Known rows, with every way that one mark hangs from another:
q342{q717{q673 q729{q333}}}: [  2  11 -10 -35 -41 -22   0  -3   1  -2  43   7  29   3   3  -5  -5  24
  40 -34  13  21  16   5  -1  30  59   1 -33  19 -21 -13  27  17  20  40
 -16 -16 -24 -13 -25]
q335{q298{q333 q342{q717} q479}}: [ 40   7  12 -44 -35 -35 -20   4  21   2  47  19 -11  13  -8 -14   5   9
  24 -31   1  40  17  -2 -11  17  10  99   3  14   3 -29  40  17  38  29
  36  -9 -36 -15 -13]
q717{q673 q729{q333{q298}}}: [ 35  20 -11 -36 -41 -16   5 -10  -2  -3  44  22  31  10  -2  -9 -32  24
  32   3   9  17   1  -2   0  34  41  -5 -34   5 -38 -22  26  23  21  36
 -12  -3 -12  -8 -30]
q298{q333}: [  0   5 -10 -26 -27 -16  -9   2  14  -2  39  16   2  14 -11 -12  -8   7
   0 -19  13  36  17   2 -20  22  30  30   3   4 -20 -16  25   7  19  21
   2   0 -39  -6 -14]
q853{q298{q335 q342{q717} q479}}: [ 53  15 -12 -31 -21   2 -14  18  19   0  84  11  21  17 -19 -22  28   3
  38  -2  -6  32 -13 -21 -23  12  -4  66 -18   9  16 -73  53  27  16  36
  81 -13 -20 -10 -32]
q717{q673 q729}: [  6  10  -1 -40 -27   3   7 -10  -4   8  42  18  29  13 -12 -19   3  -6
  18 -13   7  22  28  -8   1  17  59   9 -14  12 -10 -20  24  15   9  42
 -44  -3 -16  -7 -32]
q342{q298 q717{q673}}: [ -2   7   6 -33 -31  -4   6  26  -2   3  56  11  27  12 -13 -13 -11  16
  52 -26  11  33  21 -17 -13  17  45  -1  12  22   7 -36  10  16  23  38
   2 -19 -16  -3 -21]
q717{q673 q729{q333{q298{q335}}}}: [ 40  22 -16 -26 -30  -6   3  -7   9  -9  53  24  33   5  -4 -18 -29  34
  34  -3  27  22   0  -5 -10  26  53  -9 -39   4 -23 -41  33  26  10  40
  31  -1 -23 -12 -33]
q342{q717}: [-14   7 -16 -19 -25  -3  -3  12   6   6  56  -1  14   9  -9   2  15   8
  23 -31   8  15   2  -3 -12  22  35  21  -6  18  -5 -18  19  16  12  27
   4 -11 -30  -3 -19]
q717{q729{q333}}: [  4  11 -20 -30 -43  -1   2 -18   4  -8  43  11  25  19  -9  -5  -4   7
   8  -6  15   9  -5  11  -2  34  33   7 -21   1 -37  -9  28  14  11  30
 -10  -3 -28 -10 -24]
q335{q298}: [ 14   6   8 -26 -26   4   0  13   4   7  47  11   6  13  -8   4  -8   4
   6 -16  17  21  12  -2   6  13  34  40  -1   8   3 -18  20  16  17  34
   8  -4 -34   1 -24]
q729{q333{q298{q335 q342}} q717}: [ 39  15 -47 -23 -37 -28  -2  -2   3 -17  66  16  31  10 -14 -29 -23  26
  24  30  35  32 -20 -11 -20   4   7  32 -20   1 -19 -56  29  19  -2  27
  95   1 -29 -12 -23]
q342{q298 q717}: [-10   7  -6 -26 -37   5   3  20   3  -1  62   7  23  19 -20  -7   2   8
  35 -21   7  18  -5 -11 -16  29  21   9  19  15  -2 -30  11  14  18  29
  19 -16 -20  -2 -16]
q729{q717{q673}}: [  1   4 -23 -30 -26 -15   5  18 -11   0  46  10  30   4 -15 -25  -5  10
  27  -8   5  31  38 -11  -8  -4  48  27  -1  20   3 -24   6  10   6  41
   0  -5 -24  -3 -32]
q333{q298{q335 q342{q717} q479}}: [ 43  22 -23 -26 -19  -6 -12   2  25  -4  82  15  14  13 -17 -18  11  15
  41  -8   3  18 -17 -18 -27  16  -1  65 -15  12   1 -64  45  29  14  27
  81  -3 -22 -14 -25]
q333{q298}: [ 16  18 -17 -20 -26   2   0   5   4   3  59  13  16  17 -15  -2 -13   7
  13   7   1  11 -14 -11 -11  27  19  16 -11   4 -23 -27  19  21  11  23
  12   2 -18   2 -23]
q717{q673 q729{q333}}: [ 16  10  -9 -38 -38  -9   3 -11   1  -6  36  15  29  10  -1 -12 -14  14
  23  -9  18  27  21   4   0  24  54  -1 -29   8 -27 -16  26  14  19  40
 -26  -6 -25 -12 -28]
q298{q333 q335 q342 q479}: [ 35  10 -11 -35 -17 -11 -16  -8  33 -12  53  27  -1  18 -16 -34   6   0
  11  -2  17  42  17  -8 -34   8   6  77   0   2  -4 -56  50  14  21  26
  60   5 -43 -20 -18]
q673{q717}: [-14   9 -19 -20 -15  -4   0   6  -6   7  53  16  14  13   1  -9  15   0
   3 -24   6  35  34  -5  -9  10  44  27  -2   9  -9 -38  15  15  17  32
  -6  -6 -26  -4 -23]
q504{q479}: [-10   9 -14 -21 -30  17   6 -16   4  -3  45   4  10  15 -11  -6  -1 -19
  16  -9  27   9   9 -15 -17  21  43  10  22   8 -18 -12  10  12   8  23
 -12  -3 -33 -10 -24]
q342{q298{q479} q717}: [ 12  12  -5 -31 -34  10  -2  22  16  -7  67   9  16  23 -23  -9  12  11
  44 -23 -18   8   1 -10 -24  32  -1  41  18  18  -3 -30  17  16  26  31
  38 -15 -20  -7 -25]
q342{q717{q673}}: [ -6   7  -7 -26 -20 -12  -1  19   2   8  52   5  21   0  -3  -6   3  16
  40 -38  11  30  30  -7  -8  10  56  10 -12  27   3 -26  18  17  19  37
 -14 -14 -24  -4 -23]
q298{q342{q717} q479}: [ 18   9 -16 -36 -24  -5 -12  -2  16   0  65   8  10  21 -14 -13  26  -8
  27 -13  -8  21   2  -9 -17  12  -3  71  -3  16  -3 -39  39  18  23  28
  24  -8 -22 -12 -21]
q853{q298{q333 q335 q342 q479}}: [ 65  14  -5 -36 -24 -11 -18   8  25  -6  67  27   7  22 -21 -36   6  -3
  19  13   5  52   1 -17 -30  14  -4  78  -9  -6   3 -69  56  18  24  31
  80  -1 -30 -14 -26]
q335{q298{q342}}: [ 27   3   8 -40 -29  -4  -2  -1  -2   8  47  16   8  21 -10  -9  -8 -12
   2   7  32  35   7 -10   9   3  19  55  -2   5   3 -38  31  17  19  32
   7  -2 -27  -4 -17]

Rows:
[ 16  13  -4 -25 -27  -6 -12  21  35 -16  64  20   6  12 -22 -24   4  29
  47 -42   3  28  10  -6 -43  31  16  47  21  12   5 -45  31  15  27  28
  83 -11 -40 -15 -19]
q342{q298{q333 q335 q479} q717}
[ 32  16 -32 -27 -40 -37   4  17  -9 -11  49  14  31   0  -4 -14 -38  41
  42   9   7  28  15  -6 -10  11  34  12 -24  13 -25 -25   8  17  12  37
  34  -5 -22  -5 -32]
q729{q333{q298} q717{q673}}
[ 45  19 -11 -49 -44 -24   2 -28  -9  -2  46  27  32  18  -2 -21 -33  10
  26  25  23  31  -7 -14   2  23  29  10 -36   2 -36 -42  38  22  17  33
 -12   0  -6 -13 -23]
q717{q673 q729{q333{q298{q342}}}}
[ 55  22 -20 -29 -16   9 -10  -5  25  -7  72  24  14  20 -21 -24   1   1
  22  19   5  22 -13 -20 -25  11  -8  62 -12   1  -7 -66  47  27  11  29
  71   7 -21 -13 -29]
q333{q298{q335 q342 q479}}
[ 32  10 -17 -32 -10  13  -8  -5  26  -7  66  17  13  19 -18 -25  19  -9
  12   7  12  28   8 -12 -25   0   3  67  -7   4   4 -62  47  19  12  32
  58   3 -34 -16 -28]
q298{q335 q342 q479}
[ 61  21 -28 -29 -25  -7 -10  -5  27 -20  70  22  15  18  -9 -17 -15  22
  26  24  16  25 -19  -6 -25  16 -13  50 -28  -3 -23 -61  49  26  20  26
  89   4 -31 -17 -26]
q729{q333{q298{q335 q342 q479}}}
[ 19  12 -21 -28 -15   3 -13   3  27  -4  73   9  13  11 -14 -21  29   2
  30 -17  12  24   3 -10 -25   6  10  67 -11  15  11 -58  47  22  15  30
  64  -5 -34 -17 -23]
q298{q335 q342{q717} q479}
[ 48  21 -46 -15 -32 -14  -6  18  22 -26  70  14  22   7 -16 -19 -11  44
  37   7  -8  10  -6   2 -30  19   2  46 -21   5 -20 -35  24  21   9  34
 112   1 -34 -11 -38]
q729{q333{q298{q335 q479}} q717}
[ 24   9  -7 -33 -34 -11  -6  12  -6  10  71   6  25  21 -14 -12  15  -9
  25   6   2  35 -19 -21  -5  16   6  38 -14   9   4 -52  38  21  17  29
  23 -16 -10  -1 -19]
q853{q298{q342{q717}}}
[ 41  21 -18 -33 -28 -11 -11  -4  13   0  72  13  12  19 -16 -11   8   5
  35  -1 -15  15 -18 -17 -18  23 -14  69 -12  13 -13 -43  36  27  23  23
  41  -6 -10  -9 -22]
q333{q298{q342{q717} q479}}
[ 38  12   9 -49 -41  -1  -8 -15   6   7  54  14  12  22 -17 -14  26  -9
  24 -26  -9  12   2  -7   5  24  17  85  -8  14   3 -26  40  23  19  39
  14  -8 -18 -15 -27]
q335{q298{q342{q717{q729}} q479}}
[ 14   5 -13 -30 -19 -16 -12  -9  22  -6  47  24   6  15 -11 -32  -4  -2
   1   1  46  52  12 -10 -26   3  25  43  -1   0  -5 -55  46  11  11  22
  40   4 -43 -15 -10]
q298{q333 q335 q342}
[ 52   6  13 -47 -30 -23 -15  -5  19  -3  40  27 -10  22 -12 -20  -7  -2
   7  -7  10  39  23  -2 -10  12   3  98   4   3  -4 -30  44  13  37  29
  31   1 -36 -13 -18]
q335{q298{q333 q342 q479}}
[ 16  22 -24 -25 -51 -19  -2 -12   3  -4  54   8  27  11  -7   2  -9  30
  34 -18   1   1 -30   5  -5  51  28   1 -33   8 -40 -12  25  25  13  25
  13 -10 -16  -7 -21]
q342{q717{q729{q333{q298}}}}
[ 32   8  -8 -44 -25 -20 -16 -12  21  -7  44  25  -3  24 -16 -27   2  -9
   7   4  -1  38  16  -6 -25  15  -5  78   5   2 -15 -35  43   9  31  23
  17   4 -31 -17 -16]
q298{q333 q342 q479}
[ 40  24 -21 -16 -13  16  -7  10  30  -8  73  18  12  13 -20 -11   1  20
  27  -4  -4   7  -8  -9 -27  22   7  47 -10   4  -9 -47  34  27  13  29
  70   5 -28  -8 -35]
q333{q298{q335 q479}}
[ 18   4   6 -35 -33 -15  -5   5  -1  13  54   8   9  12  -6  -3   2  -4
  18 -18  29  34   3 -10   6   8  27  53  -5  15   8 -35  30  19  20  31
  18 -12 -28  -5 -14]
q335{q298{q342{q717}}}
[ 24  10 -15 -32 -19 -23 -21  -2  35  -9  59  18   0   9 -12 -30  18  11
  27 -28  14  39  14  -7 -37  13  12  75  -4  12   3 -52  50  17  21  25
  68  -5 -41 -21 -15]
q298{q333 q335 q342{q717} q479}
[ -1  12  -3 -30 -41  -6  -3   0  17  -7  56  22  22  16 -24 -35   4  16
  33 -44  26  23  -3  -9 -28  43  48  12  16   8  -2 -36  30  14   6  31
  41 -12 -32 -13 -13]
q342{q298{q333 q335} q717{q729}}
[ -4   7  -6 -20 -31 -13  -7  21  23 -10  59  18  12  10 -19 -22  -7  26
  35 -40  32  39   4  -9 -36  27  35  13  23  10   5 -46  25  13  17  26
  64 -12 -41  -9 -10]
q342{q298{q333 q335} q717}
[ 38   9  12 -33 -28 -17 -13  13  23  -3  38  23 -12  14 -10  -6  -9  14
  12 -29  -7  27  31   5 -13  23  17  83   7   6  -6 -13  31  13  37  31
  30  -1 -42  -8 -25]
q335{q298{q333 q479}}
[ 11   3 -31 -30 -37 -29   4  19  -7 -12  41   8  28   1  -3 -17 -21  26
  33  -3  17  36  35   3  -8   1  46  17 -17  16 -15 -18   8   9  15  40
  18  -8 -32  -7 -31]
q729{q333 q717{q673}}
[  0   6 -21 -24 -18  -5  -7   1  15   1  65   6  19   9  -9 -18  17   0
  20 -15  38  36  -1 -12 -18   1  33  33 -11  14  10 -57  40  20   2  28
  46  -7 -35 -12 -14]
q298{q335 q342{q717}}
[ 27  10   3 -37 -33  -5  -6  12  23 -15  51  26   4  30 -27 -23 -11   6
  27 -12 -11  26  14  -6 -33  34  -3  53  28   2 -15 -29  23   8  33  25
  34  -3 -28 -10 -21]
q342{q298{q333 q479}}
[  3  10  12 -46 -47 -23   1   2  -1   1  41  24  24  11 -14 -31 -11  16
  47 -40   9  34  23 -10 -16  38  63  10  13  17  -6 -23  19  12  22  36
 -19 -17 -17 -11 -16]
q342{q298{q333} q717{q673 q729}}
[ 28  23 -26 -21 -37   1   0 -16  15 -12  57  19  29  13 -12 -11 -16  27
  20   0  23   9 -29   2 -13  37  32  -1 -33  -4 -31 -34  35  25   3  30
  48   2 -28 -10 -27]
q717{q729{q333{q298{q335}}}}
[ 48  14  -1 -33 -30 -14 -14  20  18  -3  56  21   4  22 -21 -17   3   3
  20  -4 -30  32   9  -7 -23  33  -3  65  -7  -1 -12 -32  37  15  33  29
  33  -5 -26  -4 -31]
q853{q298{q333 q479}}
[ 17   8  -8 -48 -44 -28  -2 -20  -5  -1  45  13  32  10   3 -19  -5  10
  34 -12  25  36  11  -4   1  17  45  11 -32  16 -18 -31  38  18  21  37
 -17 -13 -19 -18 -19]
q298{q342{q717{q673 q729{q333}}}}
[ 32   2  14 -41 -34 -28 -10  -7   6   5  35  24  -4  17  -6 -18 -19  -5
  -1  -1  35  48  14  -6  -2   8  23  66   3   1  -4 -33  38  11  26  26
  13   1 -37  -8  -8]
q335{q298{q333 q342}}
[ 47   8  16 -48 -23 -19  -9  12   8   8  53  14   6   5  -2 -12   1   9
  44 -25   5  37  35 -14   2  -2  25  81 -11  25  20 -41  35  23  36  46
  18 -12 -22 -11 -28]
q335{q298{q342{q717{q673}} q479}}
[ 28  12  -2 -28 -24   6  -9  17  35 -19  56  28   6  21 -26 -30  -8  17
  28 -15   8  30  16  -8 -42  26  14  48  23   0   0 -48  31  11  26  28
  73  -1 -39 -14 -23]
q342{q298{q333 q335 q479}}
[ 22  16 -18 -37 -25  11 -10 -20  21  -2  69  14  22  18 -20 -29  39  -7
  27 -20   2  10  -5 -11 -19  20  19  65 -12  14   4 -49  50  22   5  35
  44  -5 -23 -21 -27]
q298{q335 q342{q717{q729}} q479}
[ 49  17 -11 -21 -16  21  -7  29  23  -5  77  14  17  18 -24 -15  17   6
  25   2 -16  21   0 -12 -24  18   4  52 -13   0   9 -55  40  23  13  39
  73  -4 -28  -4 -42]
q853{q298{q335 q479}}
[  3   6 -17 -27 -22 -28 -15  -4  22  -2  56  15   6   7  -9 -26   7   8
  20 -25  40  50   6 -10 -29   9  33  41  -2  11   4 -52  45  15  13  22
  49  -6 -46 -15  -6]
q298{q333 q335 q342{q717}}
[ 38  19 -20 -41 -49 -17   0 -35  -4  -5  52  22  28  26 -11 -16 -21   3
  13  30  19  17 -36  -6   0  36   7  19 -29  -6 -45 -33  39  21  12  24
   9   3 -12 -11 -19]
q717{q729{q333{q298{q342}}}}
[  0   6   9 -36 -35 -28  -3  23   7  -1  46  21  14   8 -10 -22 -22  24
  48 -37  17  49  32 -13 -23  24  46   8  16  19   0 -33  14  11  33  32
   4 -18 -27  -7 -12]
q342{q298{q333} q717{q673}}
[ 23  16   8 -46 -39   8   3   8   6  -1  59  19  31  19 -24 -24  10   7
  58 -32 -22   9  21 -14 -14  35  31  33   6  22   1 -30  20  19  25  46
  -2 -16  -5 -13 -34]
q342{q298{q479} q717{q673 q729}}
[ 48  22 -24 -23 -34  -8  -8   6  21 -16  59  16  11  19  -9   3 -18  28
  29   7 -14   7 -13   4 -18  35  -7  40 -25   1 -40 -23  27  22  32  24
  45   1 -25  -7 -30]
q729{q333{q298{q479}}}
